Each row was made from one small tree. The marks that hang from a mark follow it in brackets, in the order of their numbers. Every link used is in the known rows. Write each row's tree.
Known rows:
k_717[k_635]: 4 -13 9 5 -20 -8 -10 7 8 -26 -2 -1 0 8 6 5 0 -11 19 7 6 5 20 -18 1 22 -16 1 -12 -29
k_635[k_385 k_717 k_891 k_901[k_52]]: 2 -4 21 -20 7 -11 5 -52 -17 6 -14 22 15 -21 33 33 -43 -66 -1 16 -18 -30 -40 -20 -7 11 5 -39 39 -4
k_255[k_891[k_464]]: 3 -4 17 -17 16 9 -16 20 -12 25 15 -8 -2 44 11 2 18 24 -16 24 -15 30 22 -24 13 -17 -16 26 8 14
k_717[k_635[k_385 k_891[k_464] k_901]]: -23 0 32 -5 14 -4 -18 -32 -20 8 -7 1 17 -6 61 20 -24 -28 0 12 -21 30 -23 -38 -12 55 2 -13 2 -14
k_891[k_464]: 2 2 17 -1 4 2 -17 17 10 19 10 -1 -17 7 1 15 30 23 6 -8 -11 9 19 -1 14 -6 -11 16 8 -8
k_891[k_464[k_606[k_511] k_717]]: 3 43 -38 0 -19 7 -27 33 16 16 23 -21 -67 18 -3 -30 65 54 -9 4 -28 16 11 36 -14 -27 -4 18 2 34
k_654[k_606[k_255 k_511 k_635[k_891]]]: 31 37 6 15 -14 -6 -15 -13 -6 -6 -10 20 54 -34 -58 -26 6 20 4 -9 -8 41 -13 32 17 -17 40 -9 -11 8
k_643[k_52 k_635[k_385 k_717]]: -17 -43 32 -11 -20 -1 38 -47 21 31 6 -12 -13 -34 4 34 -10 -22 26 31 -17 -81 23 -26 -12 1 42 -9 30 -44
k_643[k_52 k_635]: -16 -46 29 -20 0 3 -1 -26 22 34 12 -8 4 -29 -36 12 -8 14 25 5 -6 -51 29 -30 3 2 17 -14 -14 -14
k_891[k_464[k_901[k_52[k_606[k_511]]]]]: -9 25 -58 -30 7 33 16 22 -5 16 1 11 -27 13 -21 12 17 24 -31 -19 -22 -11 9 51 -5 4 -35 -2 18 31
k_606[k_255]: 19 -1 17 29 -15 4 -20 15 8 -3 -6 18 -2 -9 -7 -4 2 9 -6 -5 10 1 10 -7 2 5 -17 13 0 -14
k_901[k_52]: 20 -12 2 -13 -4 5 -12 1 10 2 5 12 7 -8 -26 15 -13 -11 20 -7 -1 -19 23 -4 14 3 -26 -10 4 0
k_635[k_385 k_717 k_891]: 9 -16 29 2 -1 -14 11 -22 3 16 -6 7 -5 -16 46 28 -6 -33 14 16 -41 -22 -18 -11 6 5 36 1 30 -39
k_654[k_606[k_255[k_891] k_511 k_635]]: 30 28 -10 9 -23 8 2 3 -21 -21 1 9 60 8 -59 -39 9 21 -12 25 8 38 18 21 15 -38 21 8 0 18
k_52[k_606]: 20 -34 -3 31 2 -1 8 24 7 -5 -5 4 -20 12 -9 4 6 4 18 -22 1 -32 23 25 14 0 19 13 -11 -20
k_464[k_606 k_717]: 18 7 -21 25 -24 -3 -12 28 23 2 19 -30 -62 21 13 -29 35 27 8 14 8 -9 13 22 -11 -13 4 18 -21 9
k_891[k_464[k_606[k_255 k_511] k_901]]: 6 54 -38 -4 -20 27 -24 40 -11 8 8 12 -47 11 3 -17 35 57 -52 3 -6 29 -11 31 -33 -5 -31 13 17 36
k_717[k_635[k_891[k_464] k_901]]: -27 13 25 -11 21 -8 -32 -31 -21 2 -14 7 10 1 26 4 -9 -6 -18 1 -13 50 -35 -40 -5 29 -13 -17 -9 1
k_891[k_464[k_717[k_635[k_901]]]]: -37 44 -12 9 -10 -1 -1 -4 6 -11 -6 -26 -26 22 37 -18 27 -2 -19 8 15 29 -10 -5 -27 18 -43 8 2 1
k_464[k_606 k_901]: 9 2 -18 -6 -15 -6 -3 36 0 -2 18 -12 -37 23 16 1 3 27 -13 11 18 -14 -10 16 -19 0 -4 3 -12 2
k_717[k_635[k_385 k_901[k_52]]]: 0 -11 4 -7 -27 7 4 -28 -11 -23 0 15 23 -11 25 21 -48 -55 18 12 10 -20 4 -24 -14 50 -31 -30 14 -14
k_52[k_606[k_635[k_891]] k_643]: -1 -41 20 1 51 -30 0 2 1 -20 -9 -6 38 -9 -28 11 -21 -12 41 -50 7 10 -16 -11 47 -20 34 -5 -37 -5
k_654[k_606[k_635]]: 23 2 10 19 -28 -20 20 10 1 -22 12 -18 39 -6 -50 -5 10 11 37 1 27 2 20 33 33 -20 34 -2 -13 -27
k_52[k_606 k_643[k_635[k_717 k_901]]]: -27 -45 34 20 4 -12 29 -30 2 -8 -12 8 -5 3 -9 7 -22 -41 0 -8 38 -78 -11 -12 -19 -36 40 -22 10 -1
k_717[k_635[k_385 k_891 k_901]]: -7 -16 26 0 -1 -14 -7 -31 -13 -12 -12 8 33 -13 52 19 -39 -46 14 11 -11 7 -22 -38 -13 51 12 -24 -5 -22
k_52[k_606[k_255] k_643]: 19 -24 14 45 4 16 -1 23 13 -12 -21 21 -4 -10 -15 -7 -16 -7 6 -36 36 -25 20 4 6 1 -1 6 -17 11
k_717[k_635[k_385 k_901]]: -7 -17 8 11 -20 -2 8 -10 -1 -26 3 6 21 -1 42 21 -27 -48 22 13 8 -12 -1 -26 -18 45 -4 -15 8 -35
k_606[k_255[k_891] k_511 k_635[k_385]]: 19 0 -9 -9 3 3 1 11 -14 -19 16 12 57 1 1 -10 1 -5 6 21 -25 32 11 -8 22 -18 7 18 19 -8
k_901[k_52[k_643]]: 8 -15 20 -20 -4 5 -18 3 23 -3 0 12 24 -23 -39 16 -35 -28 30 -27 21 -28 24 -22 17 -7 -28 -21 -6 27
k_635[k_717 k_901]: -8 12 20 15 -13 -21 0 -15 -8 -23 -10 21 2 6 8 13 4 -34 -11 8 16 -28 -25 -9 -8 -32 -3 -13 38 -21

Which tree is each row?
-3 -43 0 -9 55 -20 10 -24 -11 2 -6 -6 26 -23 -37 12 -4 16 42 -37 -17 2 -10 -7 54 -7 37 -1 -40 -10
k_643[k_52[k_606[k_635[k_891]]]]
7 -23 21 -6 -9 -6 -6 -11 5 0 -8 0 19 -16 44 18 -24 -32 28 14 -33 9 5 -27 -8 56 17 -4 -11 -35
k_717[k_635[k_385 k_891]]
-30 -37 34 -19 4 2 -4 -47 8 19 4 2 23 -29 -35 12 -24 1 11 0 9 -56 2 -40 -11 -1 14 -32 -10 -7
k_643[k_52 k_635[k_901]]
-27 39 -49 -22 -17 11 27 13 21 10 7 -26 -27 8 12 -2 4 8 -24 6 22 -8 -4 36 -29 10 -56 8 -1 19
k_464[k_717 k_901[k_52]]
-27 51 -54 -3 -20 7 12 36 5 -1 11 -55 -89 44 51 -31 38 38 -36 27 19 39 -4 24 -46 28 -46 25 -17 17
k_891[k_464[k_606 k_717[k_635] k_901]]
1 -55 14 30 8 25 17 -24 7 22 -11 8 -19 -26 -35 -8 -12 29 -3 -11 13 -55 40 -10 -6 14 20 -2 -22 -9
k_643[k_52[k_606[k_255]] k_635]
35 -20 -14 28 2 26 3 8 -2 -4 -11 26 -19 -8 -24 -7 -19 2 -10 -26 19 -21 29 19 3 18 -23 3 -8 6
k_901[k_52[k_606[k_255]]]
2 0 7 -5 -17 -4 24 -33 -10 -7 -2 20 3 -9 23 32 -34 -62 2 19 6 -59 -16 -7 -15 7 -10 -27 56 -15
k_635[k_385 k_717 k_901[k_52]]
-30 24 -29 -11 -11 -2 33 -2 17 7 -6 -36 -20 3 86 3 -8 -20 -13 24 -13 20 -16 13 -41 65 -11 12 -17 -15
k_464[k_717[k_635[k_385 k_891]] k_901]
11 5 -24 -36 21 -8 -30 23 -24 -7 38 -8 5 45 -24 -21 35 45 1 20 -29 53 -5 -5 32 -52 7 16 4 30
k_255[k_891[k_464[k_606[k_511 k_635]]]]
11 11 17 8 14 23 -28 18 -16 23 -1 9 -6 26 12 -14 11 30 -43 20 -2 44 16 -26 6 -9 -27 29 8 17
k_606[k_255[k_891[k_464]]]
-20 -11 30 -47 45 -26 -26 -38 -10 -21 -5 13 82 -32 -41 17 -58 -43 29 -36 24 22 -49 -40 36 -18 -17 -45 -23 31
k_606[k_635[k_891 k_901[k_52[k_643]]]]
-3 10 3 -3 16 -9 -12 -18 -18 -38 1 24 50 -20 -35 -6 -27 -17 -2 -15 36 17 -28 -12 20 -4 -45 -27 1 -2
k_606[k_255 k_635[k_901[k_52]]]
2 -36 -1 22 21 -20 34 4 -10 -33 15 0 35 10 14 19 -13 -32 40 -22 10 -28 -9 11 29 4 35 -1 2 -47
k_52[k_606[k_635[k_385 k_901]]]
16 -33 -2 0 5 16 8 7 9 -1 -11 14 0 -7 -35 14 -36 -24 27 -42 26 -45 26 1 19 -2 -9 -14 -13 29
k_901[k_52[k_606 k_643]]
-7 -45 46 -6 0 -15 15 -41 8 31 -3 -8 -7 -22 36 24 -16 -32 19 34 -40 -45 -2 -24 -17 8 64 -9 17 -46
k_643[k_635[k_385 k_717 k_891]]
-9 -67 46 -3 33 -4 -4 -13 18 25 -8 -7 10 -17 -20 5 -35 -9 23 -21 3 -37 7 -19 0 -1 58 -20 -43 6
k_52[k_606 k_643[k_635[k_891]]]
-10 0 23 -14 15 -5 -25 -8 -4 9 -14 -4 -7 -3 21 3 4 7 -6 2 -26 52 -5 -32 3 35 -13 5 -16 -6
k_717[k_635[k_891[k_464]]]
10 22 -9 14 -18 -17 22 -5 -4 -34 -4 22 20 -21 0 9 27 -30 17 7 -25 -3 -4 12 11 -26 11 9 51 -43
k_606[k_255 k_511 k_635[k_385 k_717]]
19 41 -48 31 -48 11 -23 23 9 -30 -5 -7 -59 7 6 -56 38 23 -22 19 4 23 9 21 -37 9 -25 8 -14 21
k_464[k_606[k_255 k_511] k_717[k_635]]
19 -37 12 36 15 3 28 20 8 -34 0 6 31 -17 -4 10 -18 -27 37 -36 28 -16 18 0 30 2 20 9 -10 -24
k_52[k_606[k_255 k_635[k_385]] k_643]
43 39 -3 38 -57 25 -9 11 6 1 -16 25 15 -24 -50 -23 10 20 -10 1 7 -3 25 38 -15 -5 21 -6 9 11
k_654[k_606[k_255 k_511]]
-32 54 -35 -44 15 15 5 2 7 43 1 -30 -33 5 29 2 8 28 -50 -3 -11 40 -30 28 -18 22 -45 9 -7 44
k_635[k_891[k_464[k_717 k_901[k_52]]]]
22 -27 -7 40 5 23 10 -1 2 7 -19 19 -21 -22 -31 -1 -5 21 0 -29 11 -31 28 1 10 18 -2 8 -15 1
k_643[k_52[k_606[k_255]]]
25 3 21 14 -14 -28 43 -28 -9 -2 -4 -16 30 -18 7 6 -3 -25 28 30 -12 -4 -14 22 21 -7 75 -5 16 -46
k_654[k_606[k_635[k_385 k_717 k_891]]]
-16 37 -44 -19 5 17 7 43 -2 30 26 -51 -67 72 46 -33 36 52 -59 43 9 40 -9 20 -36 -12 -30 37 -9 48
k_255[k_891[k_464[k_606 k_717 k_901]]]
-41 55 -21 -21 19 5 6 14 16 43 -1 -36 -36 15 46 0 33 36 -43 -1 -14 45 -33 21 -20 12 -23 23 -12 21
k_635[k_891[k_464[k_717 k_901]]]
20 -3 -8 35 -9 19 -10 24 11 -20 -20 37 6 -18 -41 -7 -1 -3 5 -46 10 -24 20 12 1 -18 2 -6 -1 25
k_52[k_606[k_255 k_511] k_643]
32 38 -5 25 -40 0 2 7 -1 -25 -1 15 43 -23 -62 -25 16 20 13 -4 12 18 10 43 15 -28 22 3 4 -9
k_654[k_606[k_255 k_511 k_635]]
-19 16 -8 -34 17 15 7 29 -14 27 14 -13 -4 47 24 8 12 32 -45 26 -1 33 0 -6 -13 -4 -35 25 9 21
k_255[k_891[k_464[k_901]]]
13 4 9 -6 13 -11 -16 -7 -5 -11 -2 23 50 -37 -3 9 -5 -7 24 -12 -44 35 -16 -3 23 3 24 0 8 -22
k_606[k_255 k_511 k_635[k_385 k_891]]
11 27 -4 -8 4 30 -34 12 -13 18 -1 25 7 23 -12 -16 29 35 -44 11 -27 46 14 -9 0 -21 -26 24 24 34
k_606[k_255[k_891[k_464]] k_511]
-5 -26 3 15 20 -34 36 7 2 -36 -13 -4 6 1 -27 11 8 -31 30 -27 26 -28 -8 4 39 -52 25 12 13 -25
k_52[k_606[k_635[k_717]] k_643]
-40 36 -15 -6 5 6 -2 -2 -14 -2 0 -30 -16 56 46 -31 17 0 -46 38 13 54 -8 -23 -26 6 -43 17 -1 23
k_255[k_891[k_464[k_717[k_635[k_901]]]]]
3 5 20 -6 25 -9 -48 -6 -26 20 8 0 -21 14 14 -2 -1 24 -21 -2 -10 26 -40 -17 -6 0 15 -19 -15 28
k_635[k_891[k_464[k_606]] k_901]
-17 -41 54 -3 -16 -11 29 -19 25 15 6 -7 -2 -22 16 28 -21 -51 33 19 4 -74 17 -29 -17 -13 44 -16 29 -30
k_52[k_643[k_635[k_385 k_717]]]
-23 31 -64 -8 8 29 44 25 15 26 7 -33 -64 31 20 -8 22 32 -42 -13 15 -4 10 60 -19 18 -49 25 6 31
k_891[k_464[k_717 k_901[k_52[k_606]]]]
-16 -10 25 -15 39 -38 -24 -25 -17 -23 -1 4 59 -7 -10 10 -13 -13 18 -16 -1 29 -54 -23 33 -21 14 -18 -17 -15
k_606[k_635[k_891 k_901]]
39 1 -16 1 -14 16 -40 20 -21 -3 8 25 -12 24 -13 -39 9 31 -27 27 -13 20 9 -6 -11 -29 -7 7 1 41
k_464[k_606[k_255[k_891] k_511]]
-2 -25 -36 -15 20 -5 20 -7 2 -14 1 11 29 -19 -70 10 21 16 42 -38 -24 -23 14 17 49 -33 13 2 -5 -11
k_643[k_52[k_606[k_511 k_635]]]
-17 66 -65 -19 -22 7 -3 40 14 18 21 -28 -68 32 18 -25 62 59 -42 14 -14 19 -9 56 -41 -18 -26 18 4 41
k_891[k_464[k_606[k_511] k_717 k_901]]
